Known rows, with every way that one mark hangs from another
Z_121[Z_728[Z_49]]: [  0 -12  -2  -4  -2   2  -6  19   5  -4   6   5  -3   8  -9  -4  -9  13
   2   3  -3   3  17 -10  -2   1   2 -11  -9   1  -3   1   1  -9   2  -1
  -2   3  -6  -4  -7  10  13   4   3   6 -21   8   1   2   2 -12  -4   3
   1  -5 -23   2  -2 -20]
Z_614[Z_728[Z_49 Z_121 Z_480]]: [ -2  -8   5   6  -1  -8  -3  14   2  -4 -16  10   7  -4   0   2  -2   9
   6   2   2  -1  -2  -5   8  -1   5   4   1  -3  16  11  -6   2   0   5
   2  -8 -13  -1  -9  -7  15   3  -4  -1   8   0   8   7  -1  -1  11   0
   6   8 -22   1   8   9]
Z_614[Z_728[Z_480 Z_550]]: [ -2 -10   4   8 -15  -8  -1   7   2  -3 -15  15  12  -3   2  -3  -2   2
   2   7  -8   4   6   0  -7  -8   6   8  -3   2   7   2   4  -5  -2   6
   3  -5 -11   2  -3  -3  13  -2  -3   4  17 -12  10  -1   0   0  -2   4
  -5  10 -10   1   2  -9]
Z_614[Z_728[Z_49 Z_121 Z_480 Z_550]]: [  2 -10   4   5  -7 -11  -3   7   8   1 -15   3   9  -7  11   5  -2   5
   1  10   0  -3 -11  -5   5   1   9  -3  -2  -3   5   8   0   6   1   7
   2  -4   3   1   2  -5  13  15  -3   2  12  -9   0   7   2  -1  14  -2
   0  15 -15  -3   3   7]
Z_121[Z_728[Z_49[Z_105[Z_266 Z_525]] Z_550]]: [ 12  -7  -8  -6  -3   1  -2   5   3  -3  10   1  -5  -5   4  -6  -5  12
  -1   9   0  -8   5   5   2  10   0 -32  -5   3 -20 -10  19  -2  10   2
  -2  20   0   6  -3  14 -10   1  12  18 -36  -1 -10 -15   3   5   2  -3
  17   4 -20   1  -6 -25]
Z_614[Z_728]: [-10  -7   3   4  -4  -2  -2   9  -4  -6  -5  14   5   7 -11  -8   2  -2
  -1   0  -5  11  19   0  -6  -8  -6   2  -5   6   2   3   3 -13  -3   1
   4 -12 -35   0 -17  -7   9  -4  -1   1   9   0  12  -8  -2 -18  -9   3
  -1   3 -11   3   4 -12]
Z_525[Z_728[Z_480 Z_614 Z_818]]: [ -6   3   2   3   4   3   4  -5  -5  -5   3   1   5   1  11   7   0  -2
  -4  -6  -1   7  13   9  -4  -5  -6  32  10  -8 -19   7 -18   3 -10 -14
  -1  -9  12  -8   3  -2   5 -20  -9 -12  22  -5   4  15  -5  12  -7  12
 -22  -8  11  -1  13  -3]
Z_728[Z_121 Z_480 Z_550 Z_614 Z_818]: [ -3   2   2   2   0  -2   5 -16   0  19  -3 -13   8  -7  30   7   3 -10
  -1  11   6   2 -21  -4   1  -1  -2  20   6  -9 -18   5 -18  19 -10   4
  -5  -9  31  -5  24   4   8  -4  -5  -3  38 -17   6  14  -2  25  24  -2
 -13  10  32  -8  -5  19]
Z_550[Z_728[Z_49[Z_105[Z_452]] Z_121 Z_614]]: [ -2   7  14   1  14   1   1   7  -3   0   7 -10  -9   2 -31  -8   0   8
  -7  -1  16  -4  -7   2   7   9  -7 -16   7  -4  -9   2   4   3  -2  -2
  -1   8  -5   2  -1   2   9   9  -3   2  -5   7  -7   1   3 -26  13  -7
  10   3  -7  -4   8 -10]
Z_105[Z_49[Z_728[Z_550]] Z_121 Z_525]: [ 12   8   1  -3  -4  -4  -2 -12   2  -8  -7   8   1  -6   0  15   9 -15
   5  -4  -7  -8 -14  -1  -5   3  11  -4  -6  10  42 -13  19  -6   8  14
   2  -8  -7   4 -11 -17  -2  -6   4  -4 -23  10 -13 -16  11  10 -18  -7
   4  -6   8   3 -13  11]
Z_121[Z_728[Z_49[Z_105] Z_480]]: [  0 -14  -1   0  -7  -1  -3  34   4  -8  -4  11   3   1 -21   9 -16  18
  10  -3  -3   0   8  -7   7   2   1   0  -4  -3  -9   0   6  -1   0  -6
  -6  15   1   2   0  15   6  -5   2  12 -34   5   0   2   2   5   3   1
   8  -2 -25   6  -2 -12]
Z_49[Z_105[Z_121] Z_728[Z_550]]: [  0   1  16  -2  -7  -4  -1  -6   0 -10  -8  10   3   5 -29  21  -6 -32
   1 -23 -10   9 -13   4  -3  -8  -8  -1 -10   8 -10  -8  11  -1  -5   7
  -5  -2  -8   4  -2   1 -17  15   8   2 -22   1 -11 -20   3   4  -7  -9
  10   2   7   4 -16   5]
Z_550[Z_728[Z_49 Z_121 Z_818]]: [ -3   3  -2   3   2  -2   3 -10  -9   5  13  -9  -2   5 -24  10  -6   8
  -6  -1   6   0  -2   1   4   1   1 -16  -1 -10 -19   8 -11  -4  -9  -1
  -3   4   0  -3  14 -11  19  22  -5 -14   6   6   7  14   1  -5  12  -1
  -3  12  17  -4 -10   6]
Z_550[Z_728]: [ -5  -4   4   4  -1   1   1   0  -8 -10   5   9  -1   7 -28 -13  -2  -2
  -2  -1  -5   1  17   2  -9 -10   1 -10  -8   1   5   1   4 -16  -9  -2
   1   2 -18  -3  -3  -9  19  -1  -6  -8  -5   7  15   5   0 -18 -10   5
  -4   4   0   6 -12 -23]
Z_105[Z_49[Z_728] Z_525]: [  6   1  -3  -3  -3   3  -3  -3  -2 -14  -6  12   0  -2   6  -6   9   5
   7  -3  -5  -5  18   1  -8   2   5  -2  -2   6  20 -10  10 -15   4   1
   5  -5 -14   0 -20 -18   8 -13   1  -7 -35   9  -2  -4   7  -5 -21  -1
  10  -5   1   6 -12  -1]
Z_105[Z_49 Z_266 Z_452 Z_525[Z_728[Z_121]]]: [  6  18 -14  -1   8   9   2  -4   6 -20   0   2 -24  -7  -1 -22  23  21
   4  10  13 -21 -10   8  -1  11  -2 -32  22   3  -1 -10  10  -8  23  -7
  13   5   2   2 -35 -12 -28 -36   0  -8   0  11   2   0  -4  -2 -11  -3
  10  -6  10   3  16   3]
Z_728[Z_49 Z_121 Z_480 Z_550 Z_614 Z_818]: [  4  -1  -1   0   2  -4   1 -11   5  26  -3 -20   8 -10  33   9  -5   3
  -2  12   8  -3 -18  -9   9   6   7  15   3 -12 -11  10 -20  21  -7   7
  -4  -2  37  -5  30   8  13  17  -4  -1  24 -15  -6  20   1  17  25  -4
  -9  10  15 -12  -1  23]
Z_525[Z_728]: [ -8  -6   0   1   4   5   0  -2   2 -21   3  10  -5  10   5 -16   1  -7
  -9 -10  -8   4  16   9 -12 -11  -7   2  -7   1  -9   3  -3 -10  -4 -17
   1  -7  -5  -8 -15  -4  -2  -6  -4 -10  -4   2   6   7  -6  -7 -16  10
 -12  -9   3   7  -5 -18]
Z_121[Z_728]: [ -5 -10  -2  -2  -6   4  -1  14   1  -9   5  11  -4  13 -13  -5  -3   0
   3   2  -4   6  13  -4  -8  -5  -6  -5  -6   3  -7  -2   2 -11  -1  -4
  -3  -2 -15  -4 -11   7   7 -14   1   4 -10   6  12  -5  -1  -4  -6   3
  -2  -4  -1   4  -6 -24]
Z_525[Z_728[Z_49 Z_480]]: [  2 -10  -1   4   2   0  -4   9   6 -17  -7  11   0   0   7  -9  -7  11
   1  -6  -8  -4  17   2  -1  -6  10   9  -4  -6   7   8  -9  -5  -3 -15
   3   0  11  -7  -7  -2   5   2  -7  -8 -13   1   0  19  -2  -2 -11  11
 -10  -7 -23   7   3  -4]
Z_614[Z_728[Z_49 Z_121]]: [ -6  -7   6   2   4  -5  -5   8   2  -3  -5   3   2   4   2  -3   1   4
  -4   0   3   3   2  -5   5   0  -1  -8  -5   1   4  10  -2  -1   2   1
   2 -10 -21  -2 -14  -9  12  15  -1  -2   1   1   3  -2  -1 -18   7  -2
   6   6 -17  -1   4   2]
Z_525[Z_105 Z_728[Z_49 Z_480 Z_550 Z_818]]: [  5  -6 -15   0 -15  -1   1  -8   3  -7   9  -9   6   2  15   8  -6   4
   2   0  -8  -4   0   1  -2  -3  14  12  -2 -10 -26   0 -12   1  -3 -17
   3  14  31  -3  26  -6 -10  27  -4 -10  15  -8  -6  31  -3   7   4  13
 -18   6  24   2   3  17]
Z_525[Z_728[Z_49 Z_121 Z_550 Z_614 Z_818]]: [ -1   3   2  -6   8   2   1 -21   6   4  14 -22  -2   2  31   8   1  -4
 -22   2   7   2 -11   7   0   6  -4   3   0  -9 -43   9 -17  12  -5  -8
  -4  -8  33 -10  11   3   3  21  -3  -9  22 -11 -17  14  -2  -1   9   2
 -20   0  19 -11   7   0]
Z_550[Z_728[Z_480 Z_614]]: [ -2   0  10   6   7  -2   2   6  -9  -5  -3   7   7  -2 -11  -7  -1   0
   4   2   0  -4  16   1  -6  -7   4  15   1  -4  20   3  -1  -5 -13  -1
   1  -4 -11  -3   3  -4  28 -17 -10  -5   5   3  12  11   1 -12  -6   8
  -9   0  -9   3   3 -18]
Z_525[Z_728[Z_49 Z_121 Z_550]]: [  1  -7   1  -2   4   0  -3 -11  14 -14   4  -6  -7   4  21  -9   0  -3
 -17   0  -2  -4 -10   6  -3  -1   2 -14 -10  -6 -23   6  -6   4   0 -12
  -1  -3  25  -9  -2  -2  -4  22  -3  -8  -1  -5 -10  14  -2  -6   3   3
 -11   1   4   0  -8  -6]
Z_525[Z_728[Z_49[Z_105] Z_121 Z_614]]: [ -8  -1  12  -6  20   4  -2   4   7 -13   5 -10  -5   4  14  -3  -2  -8
 -16 -12   5  -1  -3   9   6   4 -14   2  -3  -6 -24   7  -6  12  -2 -20
  -7  -5   8  -7  -9   4  -6   6  -1  -3 -13   0 -16   2  -3 -14   5  -1
  -3 -12 -13   0   6  -7]
Z_728[Z_480 Z_550 Z_614 Z_818]: [  0  -1  -2   1  -6  -1   3 -10  -2  23  -2  -7  11  -7  27   4  -2  -4
   2  10  -1   5   1  -5  -4  -4   3  26   3  -5  -7   4 -13  10 -11   7
  -1  -5  26  -2  25   7  13   0  -4   0  29 -17   7  11  -1  13   7   4
 -16   7  18  -8   0   3]
Z_728[Z_49 Z_121 Z_480 Z_550]: [  6 -13  -1   2  -2  -5  -3  -1  13   5 -13  -2   3  -8  23  -9  -6   3
   5  11  -2 -10 -17 -12   5  -3  16  -5  -8  -6  15   8  -6  12  -1   4
  -1   3  28  -4  13   6   7  18  -4   0  -1 -10   0  20   1  12  18  -2
   1  12  -5   0 -16  16]

Rows
[ -6  -5   9  -6  14   5  -4   7   5 -12   6  -4  -2   4  10  -8  -5  -1
 -14 -14   0   3  17   9   0   2  -9   9  -3  -3 -17   6  -2   2  -3 -19
  -3   1   2  -5  -9   8  -2   8   0   0 -19   0 -17   1  -2 -22  -9   4
  -5 -14 -25   1  10 -17] => Z_525[Z_728[Z_49[Z_105] Z_614]]
[  8  14  -4   2   4   3   4   9  -7  -9   2  10 -16  -2 -40  -1   9   5
  10  -2   7  -6 -13  11   7   6 -13 -30  14  11  16 -17  25  -2  18   7
   0  13 -27  14 -21   5 -36 -36  12  16 -22  15   4 -35  -1  21  -1 -10
  30  -7  -5   7   8  -2] => Z_49[Z_105[Z_121[Z_728] Z_266 Z_452 Z_525]]
[  9   8  18  -3   9  -4   1 -20  -6  -5  -3   1   5  -5   3  13   6 -31
  -5 -15  -3   4  -7  15  -1   2 -11   5  -2   8  17 -12  19   8  -3   9
  -5  -8 -18   6  -3  -6 -10  -4   9   7 -26  -1 -21 -31   7  13  -6  -9
  13  -5   2   1  -6   0] => Z_49[Z_105[Z_121 Z_525] Z_728[Z_550 Z_614]]
[ -6  -3   8   1  -2  -7  -4  19  -1  -2  -7   7   5   3 -26  11  -8  -1
   0 -14  -5   6   1   0   9   0  -2  -1  -7   7  18   4   9  -2   3   5
  -3  -1 -30   7 -10  -1  -1  15   5   8 -13   6  -6 -20   2 -18  -4  -6
  11  -2 -32   3   5   0] => Z_614[Z_728[Z_49[Z_105[Z_121]]]]
[ -2  -3   2  -7  -2   2  -1  -6   1  26  10 -22   6  -2  18   4 -12  -2
  -9   1   2  11   3  -4   4   6  -4   6  -5  -3 -32   3  -7  11  -5   3
  -6   9  25   3  26  20   3  30   5  10  -1 -16 -17  -1   2 -10   9  -5
  -3   3  -1 -11  -4  -3] => Z_728[Z_49[Z_105] Z_550 Z_614 Z_818]
[  0   0  -5   0   7   5   2  -5  -7  -6   0   7  -6  -4   6 -29   4  -2
   3  -5  -4  -3  14  12  -1  -4 -11 -21  -3   7   6  -8  16  -4   5  -4
   0  12 -23   8 -12   4 -23 -22   9   9 -32   1  12 -18  -5   9  -5  -2
  27   2 -10  10 -16  -6] => Z_49[Z_105[Z_266 Z_525]]
[ -7   1  -1  -5  -1   5   3   7  -7  11  14  -4   1   9  -5  12   1   0
  -6   2   5  12  13  -4  -4   4 -13  12   2  -3 -33   1 -11  -1  -5  -1
  -6  -7  -5  -5   2   9  13 -17   1   3  12   2   7  -4   0   1   0   3
 -11  -6  14  -6   7 -17] => Z_121[Z_728[Z_614 Z_818]]
[ 10  21 -14   1   2   5  -1   3   1   3  -7   7 -18  -9 -19 -12  19  13
  18   9   7 -20 -15  -6   2   7  11 -24  16  13  62 -13  16 -10  24  18
  12   5 -17  11 -25  -6 -27 -33   5   2  -4  18   7 -20   0   2 -15  -9
  19 -11  -7   5  10  17] => Z_105[Z_49 Z_121 Z_266 Z_452 Z_525]
[ -2   5   3   1   4  -3   0  10  -4  22  -7  -8   9  -7  -7  24 -13  -2
   6 -13   1   4  -7  -7  16   3   1  29   6  -5  17   7  -9  17  -7   7
  -8   4   7   4  22  12   0   5   1   5   0   0  -7  -3   2  14   9  -5
   3  -5 -12  -2   6  27] => Z_728[Z_49[Z_105[Z_121]] Z_480 Z_614 Z_818]
[ -4  -2   0  -5   6   4  -3  -6  -3  27   7 -16   3   3  19  -3  -7   8
  -4   1   4   9  18 -10   3   3   2  13   0  -4  -4  10 -17   3  -8   4
   0  -4   6  -4  13   8  16  16  -1  -1   5  -3  -2   6  -1 -15   1   1
  -5  -4  -9  -8   4   6] => Z_728[Z_49 Z_614 Z_818]
[  0  -7 -10   6 -17  -2   5  -8  -1  14  -5   2   9  -4   9   3  -7   1
   5   7  -7   5   0  -4  -5 -10   8  13  -1  -5 -12   1 -12   2 -10   4
  -1   4  24   0  25   4   7   4  -3  -2  21 -15  14  16  -2  22   5   4
 -11  14  25  -2 -16  10] => Z_728[Z_480 Z_550 Z_818]
[ -7   2 -13  -5 -12   9  -1  19   6  -3  -1   1  -9  12 -16 -21   8  11
  18   6   0  -7   0 -21  -8  -1   9  -1   1   8  10 -11   2 -14  12  -8
  13  13  -2   4  -5  -1 -15   1  -3  -2  10   8  10  17  -2 -35  -6   2
   5  -3  21   7   0  17] => Z_525[Z_105[Z_49 Z_452]]
[  0   1   4   6  -4  -8  -5  23  -2  -2 -16  14   6  -8 -26  12  -8   6
  12 -11  -2  -4  -3  -3  14  -1   5  -1   3   5  20   5   9  -1   5  10
   2   4 -28  10  -9   2  -7  -5   3   8  -5   4   3 -15  -2  -3  -1  -4
  17   3 -47   4  16   9] => Z_614[Z_728[Z_49[Z_105[Z_121 Z_266]] Z_480]]
[ -4  13  -4  -5   1   2   5 -21  -3  -1  18 -18   3  10  16  20   7 -32
  -9  -7  -4   3 -17   5  -6  -2  -3  24  -1  -1 -14  -3  -6   6  -3 -12
   0  -5   6  -5  18  -8 -17  12  -2  -9  36  -1 -12   4  -4   3  -1   7
 -22  -7  42  -2   7  13] => Z_525[Z_105[Z_121] Z_728[Z_550 Z_614 Z_818]]
[  9  10  -5   6   4   1   4   3  -5  -7   1  11 -13   2 -29   2  13   5
   8   7   4  -4  -8   5   2   5  -4 -16  10   8  48 -14  18  -4  15   9
   1  -1 -26   6 -19  -7 -15 -31   4  10  -8  20   6 -26   5  20  -5  -3
  14 -11   5   5   7   1] => Z_105[Z_121[Z_728] Z_452 Z_525]
[  0   5   5  -7   0  -1   0  -8   1  29   6 -21   5  -3   6  21 -11 -11
  -8  -5   2   7 -14  -6   9   6  -1   9  -4  -1  -9   3  -3  16  -5  10
  -9   6  19   5  28  18  -5  29   7   8   5  -9 -19 -11   4   0   8  -9
  -2  -1  -1 -11  -4  11] => Z_728[Z_49[Z_105[Z_121]] Z_550 Z_614 Z_818]
[ -2  -4  -5   8 -20  -7   4  -1  -5   9  -8   7  13  -4  -5  13  -3   2
   2   7  -5  10   4   1  -3  -6   2  13   3  -2 -18   2  -4  -3  -6   7
   3  -4   0   4  11  -6  12   4  -2   0  32 -14  11   3   0  13   2   4
 -11  15   8  -5   3  -1] => Z_614[Z_728[Z_480 Z_550 Z_818]]
[ -6   3 -15  -9  -8   9  -4  13   3  -4   4   1  -5   8   3 -21   7   1
  18   0  -5 -13   5 -19  -8  -4  10  -6  -6   9   3  -7   1 -16  11  -6
  11  13 -11   3  -6   3 -17  -7   0  -6   1   8  15  14  -7 -29  -6   2
   8   0   8   9  -6  12] => Z_525[Z_105[Z_49 Z_266]]
[  0  -8   4  -8   7   4  -6  18   3   5   8  -4  -1   7   8  -3  -4  10
  -1   5   4   2  17 -11   0   7  -1   4  -5   0   2   3  -1  -3   0   0
  -2  -4  -7  -6  -7  14  19  -2   1   8 -14   7  -5  -2   3 -18  -3   2
  -3 -11 -28  -3  10 -23] => Z_121[Z_728[Z_49 Z_614]]
[  2  18  -6  -2  -3   7  -3  18   7   6 -10   7 -18   0 -38  -6  11   6
  20   2   7 -13 -19 -18   1   1  12 -19  12  14  34  -7   6 -13  19  15
  13   4 -10   7 -22   7 -22 -19   2   0   9  18  10  -9  -3 -19 -13  -9
  10  -8  -7   3  12  14] => Z_105[Z_49 Z_121 Z_266 Z_452]
[  1   5   4   5   8  -5   3  -4  -9  10   6 -12   5  -5  -9  14  -3  10
  -1   4  11  -5  -4  -3   8   5   4   8  10 -14  -6  12 -15   6 -12   1
  -4  -1  10  -4  19  -7  31   4  -9 -11  20   2   3  20   2   5  16   2
  -6   6   5  -6   7  10] => Z_550[Z_728[Z_49 Z_121 Z_480 Z_614 Z_818]]
[ 10  17  -7   6  10   4   2 -13  -7   3  -5   8 -16  -6 -14 -23  19   4
  14   6   5 -12  -8   5   3  -1   1 -26  14  12  61 -10  14  -6  15  18
  10   2 -26  10 -22  -6 -33 -30   6   4  -4  14  12 -24  -4  14 -10  -5
  26  -4  -2   5   8  16] => Z_105[Z_121 Z_266 Z_452 Z_525]
[  8   5  -3   3   8  -2   3 -23   0 -18   3   6  -3  -2  17  -1  10 -19
 -12  -2  -9  -5  -9  18  -6  -4   2  -5  -8   3  42  -7  16   2   4  -4
  -2  -7  -9  -1  -9 -16 -14 -11   1  -3 -10   3  -9 -15   3  24 -14   3
  -7 -10   8   6 -10  -1] => Z_105[Z_121 Z_525[Z_728[Z_550]]]
[  5  -7   8  -2   9  -4  -4  -2  14  15 -12 -11   5  -9  39  -9  -2  -2
   0  13   5  -8 -14 -13   6   3  13   9  -3  -5  20   9 -10  20  -3   6
  -2  -3  29  -5  15   9  15  13  -4   4   9 -11  -7  18   1   4  22  -3
  -4   5  -8  -5  -2  13] => Z_728[Z_49 Z_121 Z_480 Z_550 Z_614]
[ -5  -1   1  -4  -3   4   2 -17  -1  24   9 -14   5   3  26  -1  -1 -11
  -9   8   0  10   5  -4  -8  -2  -4  13  -3  -1 -22   3 -11   5  -9   4
  -2  -7  16  -3  19  10   8   7   0   1  25 -15   0   2  -1   0   2   0
 -14   4  24 -10  -5  -3] => Z_728[Z_550 Z_614 Z_818]
[  5   2   3  -1  18   2   4 -28   4 -14   6  -6  -3  -4  47 -16  15 -16
 -20   8   2  -6  -5  22  -8   4  -9  -2  -2  -3   3  -3   6  11   2 -14
  -2 -13   6  -8  -9 -12  -4 -15  -2  -4   0  -7 -11  -1  -1  15   1   3
  -7  -6  18   0  -3 -11] => Z_105[Z_525[Z_728[Z_121 Z_550 Z_614]]]
[ -3  -3   6  -1 -16   0   3 -14  -8  -1   4   2   5   5 -23  16  -9 -12
  -2 -18  -7  18   4   6  -5  -6 -14  -4  -3   2 -64  -7   0  -5 -10   1
  -4   4   7   3  12   2 -11  18   8  -1 -10  -9  -5  -5   1   6  -3  -5
   5  12  29  -2 -16   0] => Z_49[Z_105 Z_728[Z_550 Z_818]]
[  5   3  -6   7   8   7   4 -11  -1 -21   1  11 -14   1   1 -30  15  15
  -4   6   1  -4  16  21  -7   0  -9 -14  12   1  19  -9   7  -9   9 -13
   7   0 -10   0 -25 -14 -15 -21  -2  -2  -6   4   3  -3  -1   5 -16   7
   4 -10  10   6   5 -10] => Z_105[Z_452 Z_525[Z_728]]
[ -4  -5 -11   4 -14   0   5  14  -6   0   3  10   4   4 -18  18  -7  12
   9   2  -3   9   7  -3  -2  -3  -3  12   4  -5 -22   0  -8  -6  -5  -2
  -5   4   2  -2   7   3  10 -21  -2  -1   7   3  19   7  -1  24   2   6
  -9   4  13   2  -1  -5] => Z_121[Z_728[Z_480 Z_818]]
[ -2   1   1   0 -15  -9   0   1  -4  13   3  -5   9  -1 -20  28 -10  -5
  -7  -7  -3  11 -12   1   8   3  -1  -3  -3   3 -16   3   5   3   1  11
  -5   3  -8   9  13   2  -2  33   7   8   8  -6 -12 -18   3  -3   4  -7
   2   8  -4  -8   2   3] => Z_614[Z_728[Z_49[Z_105[Z_121]] Z_550 Z_818]]
